Each row comes from the steps of one walk. Every step used is in the known rows, and no mark comes twice. Write the walk behind each row, first mark first.
In the rows, 128 means zero.
Known rows
G -> T -> Q: [173 163 117 137 106 160  83 165 171  92 140 143 162 137 129 129 130 174
 122 147 109 133 130 135 106 144 117  95  99 100 110 135 141 109 148 147
 110 106 165]
V -> Z -> D: [185 126 108 124 169 129  91 176 148  93 154 144  81 180 107 125 118 187
 118 138 127 115 148 145 112 131 101  85 107  79 121 140 124 100 145 142
 130 115 155]
Z -> V: [142 137  98 126 108 114  72 163 194 126 163 140 135 198 110 125 136 169
 111 144 126 101 170 143 124 107 111  78 109 109 139 141 126 122 149 180
 120 118 141]
P -> F -> Q -> T: [ 89 141  81 124  66 163 123 169 132 135 168 158 129  87 109 137 121 148
 106 123 113 137 124 138 157 137  92  92 106 172 130 102 160  71 156 144
 124 101 171]
P -> F -> V -> Z -> T: [156 138 118 138 139  94 115 178 100 115 156 137  93 109  84 120 142 177
 139 118 123 116 151 167 142 120  93  97 113 129 140 123 164  99 145 160
 128  90  93]
D -> R -> X -> C -> S: [ 64 109 105 121  99 129 171 187 133 159 149 126  90 104 107 154 149 136
  96 182 105 164 104 123 160 103 118  93  94 122 148 112 141  54 140 131
 134 129 173]
H -> R: [126 130 119 115 124 151  93 158 212 125 162 191 161 169  98 117 119 180
 109 129 122 135 141 130 117 126 105  93  92 109 138 150 132 153 150 170
 150 137 112]
A -> V: [100 146 109 130 109 137  66 180 178 147 162 151 145 200 106 125 142 181
 110 160 128  94 136 154  86 108 115  98 108  93 148 151 139 146 151 188
 130 117 127]
R -> F -> P: [115 131 105 130  84 133 130 132 167 178 157 125 125 167 112 119 138 176
  85 144 105 141 160 129 113 106 104  94  93 130 157 137 130  97 149 146
 142 155 187]
R -> X -> C: [111 140  99 114  97 137 126 168 155 166 159 124 122 152 106 135 117 155
  75 170 108 158 114 133 133 105 118  91  86 105 161 134 131  42 138 152
 110 145 198]
C -> S: [102 148 106 129 118 130  69 175 170 129 145 145 109 162 116 145 130 173
 120 144 130 137 137 118  90 121 113  84 115 138 146 128 140  93 150 156
 130 116 144]
R -> F -> V -> Z: [178 139 106 117 144 124 102 146 125 168 151 149 105 166  91 120 117 172
 131 150 121 128 148 151 146 103  99  84  76  88 165 152 155 112 151 136
 140 133 161]
V -> Z: [166 144 120 120 154 151  61 160 140 105 152 137  98 168 100 127 125 186
 127 150 122 124 126 154 115 135 103  86  95  93 120 139 129 120 146 150
 137 128 171]
Z -> B -> A -> M: [106 135 108 107 107 144  52 168 173 116 125 125 121 131  96 122  90 147
 124 181 125  95 141 122  33 116 146  86 115 125 125 100 110 127 134 199
 101 100  78]
P -> F -> Q -> T -> Z -> B -> A -> M: [ 86 121  89 114  77 179 116 178 116 103 142 120 119  10 105 128  97 121
 139 147 105 109 102 131  75 128 140  98  97 184 102  59 139 100 147 147
  98  59  63]
R -> X -> P -> F -> V -> Z -> D: [182 105  97 137 153  90 147 175 103 177 166 150  88 171  90 118 120 154
 103 135 105 139 141 143 143 104 134 116 114  67 180 136 124  83 152 143
 136 110 136]
B -> A -> M: [105 152  99 119 117 152  38 178 161 132 145 148 147 142 102 121 101 162
 125 167 127  90 127 120  82 108 125  87 128 116 139 109 123 151 138 192
 134 117 133]
G -> Q -> T: [144 142 112 119 106 151  85 154 176  91 136 170 149 144 122 129 118 153
 107 147 106 148 130 140 128 131 107  87 117 121 117 114 139 101 146 167
  94 120 190]
F -> R -> X: [109 125 121 138 108 152 111 156 146 141 168 142 173 201  90 123 109 180
  90 147 120 153 138 109 164  92 122  80  72 112 146 143 139  97 142 167
 123 133 148]
S -> C: [102 144 117 129 117 139 104 179 194 116 151 154 138 171 121 129 144 186
 122 132 141 118 141 130  60 134 107  67 118 127 130 139 159 123 151 202
 102 116 178]
H -> R -> X -> C: [117 121 111 107 107 145 151 164 189 158 166 171 149 141  96 121 108 151
  78 156 107 169 114 125 161 106 111 100  74  94 162 148 131  70 143 151
 132 156 148]
X -> R -> F -> Q -> T: [ 95 119  74 127  53 150 160 130 142 149 160 139 135 136 129 131 123 132
  95 171 112 160 136 142 215 110  91  88  69 140 128 123 179  32 154 143
 133 119 169]
A -> V -> Z: [146 143 122 130 154 148  67 178 139 120 159 145 111 194  97 121 140 185
 129 165 123  96 120 170 110 117 104  99 100  69 130 152 134 144 153 167
 138 117 138]
H -> R -> F -> V -> Z -> T: [186 117 129 128 146  95 158 147 156 112 155 169 123 118  86 104 130 157
 131 125 111 145 166 150 192  99  83  95  73 101 153 158 165  94 151 133
 152 126  67]
A -> B: [101 144 118 109 100 149  65 155 200 122 143 136 148 176 109 125 129 172
 112 169 127 129 136 144  55 112 118  89 101 115 132 123 137 155 152 202
 122 120 131]
H -> R -> X -> C -> S: [ 93 121 113 115 118 133 161 177 179 155 156 171 123 129 104 136 115 142
  91 153 112 181 108 106 158 102 115  99  86 112 169 136 137  44 149 137
 132 147 128]
F -> Q -> T -> Z -> B -> A -> M -> E: [ 88 124  88 105  60 187  92 156 124  59 132 143 116  78 136 113  93  88
 117 160  91 113 124 118  67 119 144  84  72 159  97  46 156 108 148 150
  77  66  90]
Z -> P -> F: [114 134 110 137  79 113  92 172 188 147 163 133 130 115 114 129 138 179
 109 120 119 112 169 146  96 143 114  94 127 167 146 133  99 115 151 178
 111 113 124]
R -> X: [130 142 105 121 111 136  78 157 175 139 166 131 143 166  95 135 106 180
  86 150 108 146 144 133 129 104 130  81  90 115 163 156 133  93 140 152
 116 132 173]
B -> A -> V -> Z -> P -> F -> Q: [130 128 100 150 134 137 119 202 103 139 178 167 111  98  84 113 126 163
 130 127 115  63 142 169 144 117 118  99 105 118 119 122 119 163 157 152
 111  85 112]
G -> Q -> T -> Z -> B -> A -> M -> E: [121 124 116 101  82 173  63 157 168  34 105 177 127  83 141 115  95 106
 133 167  86 123 126 128  29 122 160  87  94 153  94  51 127 134 142 165
  58  68  75]
H -> R -> F: [133 126 113 113  98 142 113 143 235 153 160 195 153 139 103 124 116 179
 112 134 117 154 154 131 133 113 100  90  76 135 160 169 124 120 155 138
 160 147 113]
Q -> T -> Z: [134 141 104 124 109 168  86 157 162  81 154 107 132 126 132 132 145 157
 117 148 103 141 102 138 100 129 118  91  95 143 128 113 145  96 145 145
 109 110 169]
M -> V -> Z -> T -> Q: [211 150 142 145 125 111  76 167 133  33 152 129  87 173 117 113 134 167
 129 149 102 121 128 152 165 135  79  97 100 100 107 155 134  97 141 116
  89  75 100]
X -> R: [101 130 100 128 102 135  83 151 165 136 154 141 139 204 117 126 133 183
 106 172 133 130 136 147 126 117 112  91  92 110 124 135 152 118 142 194
 136 119 134]
D -> R -> X -> P: [102  98 108 134  93 125 132 152 160 156 163 120 133 157 100 135 153 138
  87 175  84 153 125 136 146 108 138 108 100  88 143 135 114 120 143 152
 151 136 179]
B -> A -> M -> V -> Z: [171 158 113 124 163 133  17 185 113  95 143 171  82 175  95 104  89 159
 122 189 121  85 107 146 111 114 110  86 129  66 139 114 123 167 144 161
 122  99 110]
H -> R -> F -> V -> Z: [182 121 121 112 156 133 131 143 159 160 157 199 131 155  81 107 112 170
 132 137 119 140 148 145 175 104  92  93  63  80 163 166 153 139 157 134
 161 144 110]

Which walk is each row?
[143 132  98 155  93 136 137 185 121 124 165 131 146  28 127 122 133 161
 107  93 106 117 151 166 100 150 123  97  93 132 104  97 149 123 166 129
 125  80 108] => G -> T -> Z -> P -> F -> Q
[ 86 118 115 152  76 142 116 162 144 174 161 163 149 184 113 123 151 161
 119 133 125 149 120 119 105 121 115 114 116 135 131 113 110 115 159 188
 157 119 121] => X -> P -> F -> R
[149  98 101 139 167 124 148 199 153 116 157 180  75 124  89 128 149 171
 140 176 111  83 141 169 139  87 119  93  96  89 129 139 115 161 143 126
 152  98 125] => B -> A -> V -> Z -> D -> R -> F
[132 111  96 119  87 180 168 139 176 116 172 167 163  69 120 121 121 137
 115 117  97 166 120 131 180 117  94  96  46 149 128 134 163  89 163  91
 146 120 127] => H -> R -> F -> Q -> T -> Z
[172 136 117 116 166 147  64 161 148  78 131 133  63 139  82 126  99 169
 132 171 115 110 133 149  62 123 144  77  86 113 105 115 106 124 131 156
  91 100 121] => V -> Z -> B -> A
[191 142 140 138 124 139 101 160 142  42 151 101 114 128 113 126 148 174
 151 136 105 129 133 141 160 139  86 100  90 124  89 152 129  75 137 125
 106  95 131] => V -> Z -> T -> Q
[162  96 108 123 174 115 149 184 100 119 154 157  89 170  89 116 145 165
 126 149 123  95 153 152 153 114  98  90  99  50 123 122 159 167 144 152
 149 104 140] => F -> V -> Z -> D -> R
[ 85 106  91 120  67 150 154 153 150 171 167 158 129  94  98 137 135 154
 112 141 109 130 152 145 174 114  88  84  63 131 119 136 157 130 154 110
 171 120 164] => D -> R -> F -> Q
[101  79  82 132  91 154 215 190 112 107 183 138 120  23 103 143 138 144
 102 119  86 145 121 142 191 118 119  98  76 158 119 101 159  84 148  83
 132  70 133] => P -> F -> Q -> T -> Z -> D -> R -> X
[164 134 135 109 129 121  37 159 126  95 125 124  63 178 103 107  88 147
 111 193 121 103 128 153  72 138 109  92 112  60 127 120 121 110 149 169
 109  91  44] => A -> M -> V -> Z -> B
[101 128  91 137  53 135 150 164 139 130 171 128 134  74 122 127 129 132
  93 116 104 125 155 137 167 146  96  93 117 176 132 104 137  63 157 156
  98 102 165] => Z -> P -> F -> Q -> T
[145 126 132 118 142 141  79 167 150 108 139 123  84 179  92 121 130 171
 126 179 121  98 134 172  62 124 126  98  88  75 116 144 123 119 148 174
 107 100  77] => A -> V -> Z -> B
[113 136  84 121  74 145 112 146 162 174 167 158 134 126 105 132 105 165
 105 126 119 137 158 135 145 111  93  79  66 132 137 150 156  92 157 117
 147 126 171] => R -> F -> Q
[124  95  89 123 106  98 173 171 162 174 156 164 117 149 100 126 141 159
 111 146 120 114 181 139 144  92 105  86  90 103 162 138 157 141 146 144
 152 112 129] => Z -> D -> R -> F -> V
[171  76 107 136 165  94 179 170  89 151 161 131  94 188  88 115 144 128
  98 163  92 132 142 142 179  95 131 110  99  19 150 132 137 124 145 144
 147 119 159] => F -> V -> Z -> D -> R -> X -> P
[115  81  86 130  95 143 183 174 146 140 173 149 115  74 113 134 140 162
 123 118 109 124 154 144 141 111 100  88  53 125 103 130 154 135 155  77
 167  90 122] => T -> Z -> D -> R -> F -> Q
[ 88 138 103  99  73 149  41 158 183  94 120 171 107 144 118 115  90 130
 115 177 112  99 158 117  17 115 152  80 103 146 129  79 116 135 139 197
  89  93  77] => Z -> B -> A -> M -> E
[148  76 110 140 137 111 169 180 126 138 166 142  70 107  94 136 151 156
 112 150  91 144 128 155 156 125 127 118 115  90 133 127  93  92 148 122
 166 109 147] => V -> Z -> D -> R -> X -> P -> F
[133 126 102 139  87 120 140 170 133 130 162 104 145  91 125 118 155 142
 117 123 102 117 140 146 121 128 122 100 112 164 162 101 142 116 152 167
  86  91 116] => Q -> T -> Z -> P -> F -> V
[184 130 121 131 150 106 103 159 110 132 156 114 117 186 102 104 131 157
 113 141 118  97 168 148 144 123 106  89 102  69 145 135 136 137 148 177
 104 124 150] => F -> V -> Z -> P
[126 130  83 125  73 172 136 145 143 125 166 120 134  77 129 134 124 141
 114 132  98 155 120 139 152 115 100  85  59 156 127 122 165  65 157  90
 127 110 176] => R -> F -> Q -> T -> Z
[150  90 104 125 161 109 177 192  96 149 169 166  90 111  66 129 129 177
 119 137 110 118 151 158 183 106 117  96  94  91 157 131 148 135 143 128
 148  96 121] => P -> F -> V -> Z -> D -> R -> X
[177 106 134 136 108 117 177 152 115  99 149 115 117  92  98 124 169 152
 165 150  94 129 150 151 218 112  80 103  68 121 113 150 157 111 140 104
 134  92 113] => D -> R -> F -> V -> Z -> T -> Q
[122 130 106 129 122 161  92 179 170  67 139 108 113 125 111 125 136 139
 124 182 100 101 102 155  40 100 163  93  89 140 124 100 129 129 136 170
  60  72  82] => Q -> T -> Z -> B -> A -> V
[196 121  97 123 157 101 133 162 134 154 152 155  86 178 100 118 113 173
 124 137 128 120 169 144 139 100  99  84  86  78 165 149 148  94 151 129
 137 120 142] => R -> F -> V -> Z -> D
[141 132 103 120 121 165  88 161 171  51 133 101  99  98 112 130 118 141
 122 167  96 128 108 136  46 117 160  80  86 165 113  89 122 101 129 152
  61  83 120] => Q -> T -> Z -> B -> A
[122  77 101 138  95 140 221 154 146 107 157  96 101  96 134 123 181 142
  95 148  83 143 138 134 147 110 107 103  91 138 127  96 140  90 146 110
 140 120 168] => Q -> T -> Z -> D -> R -> F -> P
[112 112 120 148  96 137 123 145 141 162 166 127 167 226 105 119 127 146
  84 156 106 168 125 105 152  92 134 103  88  85 149 136 120  83 150 174
 135 142 156] => F -> R -> X -> P
[153 145 121 151 168 113  84 196 132  63 156 136  95 140  89 116 147 170
 136 159 113  85 131 170 118  94 119  93 114 100 118 132 137 127 136 166
 111  91 108] => B -> A -> V -> Z -> T
[164 124 112 133 171 126  97 194 146 108 160 155  92 203 106 119 135 186
 121 152 131  86 143 164 102 114 107  99 113  55 130 150 129 123 152 162
 132 105 119] => A -> V -> Z -> D
[149 132 123 108 152 154  52 165 131  90 123 118  85 123  88 118  90 152
 142 188 121  93 125 139  58 124 138  86 107  97 107  99 106 123 135 179
 110 101  84] => V -> Z -> B -> A -> M
[128 127 109 144  79 140 121 168 169  96 162  94 128  64 138 130 158 155
 118 126  97 129 130 149 103 147 121 100 116 193 137 106 109  88 151 154
  91  95 131] => Q -> T -> Z -> P -> F
[125  93  67 135  82 144 190 150 138 118 165 126 123 114 144 128 127 142
 103 148 112 153 137 141 184 107 104  91  58 134 113 117 175  39 154 111
 129  89 131] => X -> R -> F -> Q -> T -> Z -> D
[149 108 137 152 122 135 141 164 114 127 174 123 133 131  89 118 121 179
 111 131 111 141 150 134 195 120 117  92  88 135 137 136 102  82 150 153
 113 119 119] => V -> Z -> P -> F -> R -> X
[135  73  98 142 108 129 187 166 149  91 163  90 114 118 132 134 169 114
  89 166  70 162 108 132 147 109 144 114 102  98 135 107 118  72 143 125
 130 106 165] => Q -> T -> Z -> D -> R -> X -> P
[140 114 138 152 122 139 126 169 118 120 163 137 123 142 104 114 139 182
 133 125 128 118 147 138 157 139  98  94 102 140 114 118 104 114 156 172
 127 113 105] => V -> Z -> P -> F -> R
[193 146 119 122 168 121  39 171 141  69 132 162  35 179  84 112  86 161
 108 183 112 102 126 159  66 118 137  73  94  91 124 121 112 146 135 148
  72  81  89] => M -> V -> Z -> B -> A
[151  85  89 125 116 147 208 159 109  98 160 145  72  76 114 133 135 129
 116 150  99 137 141 148 225 126  76  86  79 111 102 113 156  54 155  86
 151 107 189] => V -> Z -> D -> R -> F -> Q -> T
[104 120  83 140  66 165 137 161 117 140 169 126 128  82 131 132 152 123
 118 120  92 153  90 140 120 137 115 120  99 152 117  90 141  83 164 125
 137  94 159] => X -> P -> F -> Q -> T -> Z
[146  94  84 143 112 137 198 181 130 120 157 154 119  32 126 132 137 155
 110 121 104 130 153 160 130 117 113  87  64  94  96 110 174 119 160  77
 170  85 127] => G -> T -> Z -> D -> R -> F -> Q
[119  74  95 144  94 129 197 179 147 113 168 112 106  67 124 142 173 128
 103 149  72 163 105 142 140 119 143 123 114 142 140 101 108  71 148 119
 139  89 141] => Q -> T -> Z -> D -> R -> X -> P -> F
[ 83  84  90 139  63 163 194 163 101 142 180 117 133  37 110 140 161 110
 103 140  66 167  89 143 186 121 130 121  82 147 121  95 141  89 156 101
 148  93 163] => D -> R -> X -> P -> F -> Q -> T -> Z
[107 125  84 122  90 176 126 175 131  89 150 137  98  29  99 135 106 138
 128 130 100 125 109 142  76 124 146  87  75 198 100  75 141 102 142 125
  78  57  98] => P -> F -> Q -> T -> Z -> B -> A
[138  89  90 127 106 123 199 168 143 121 155 127 117  97 123 127 161 135
 121 150  99 132 144 140 151  97 111  92  82 127 152 112 167 111 147 118
 130  96 136] => Q -> T -> Z -> D -> R -> F -> V
[111 113  83 140  68 157 154 156 111 149 180 116 138  74 117 135 134 121
  95 125  75 173  91 136 159 118 134 118  84 148 140 106 140  50 158 107
 124 100 169] => R -> X -> P -> F -> Q -> T -> Z
[ 87  72  76 142  66 121 225 175 119 148 177 146 112  81 111 139 145 106
  78 139  79 156 130 130 204 118 119 115 114 128 136  98 133  47 154 121
 142  95 170] => Z -> D -> R -> X -> P -> F -> Q -> T
[146 128 117 139 109 130  85 162 176 107 163  90 141 134 129 120 144 174
 111 128 110 112 153 143  76 132 125  91  93 130 124 132 112 141 148 155
 105 111 127] => T -> Z -> P
[162  96 121 130 123 101 164 150 122 157 155 119 107 118  97 115 156 147
 125 158 102 110 176 160 188 115 100  90  81  94 146 140 133 143 150 142
 139 128 142] => D -> R -> F -> V -> Z -> P
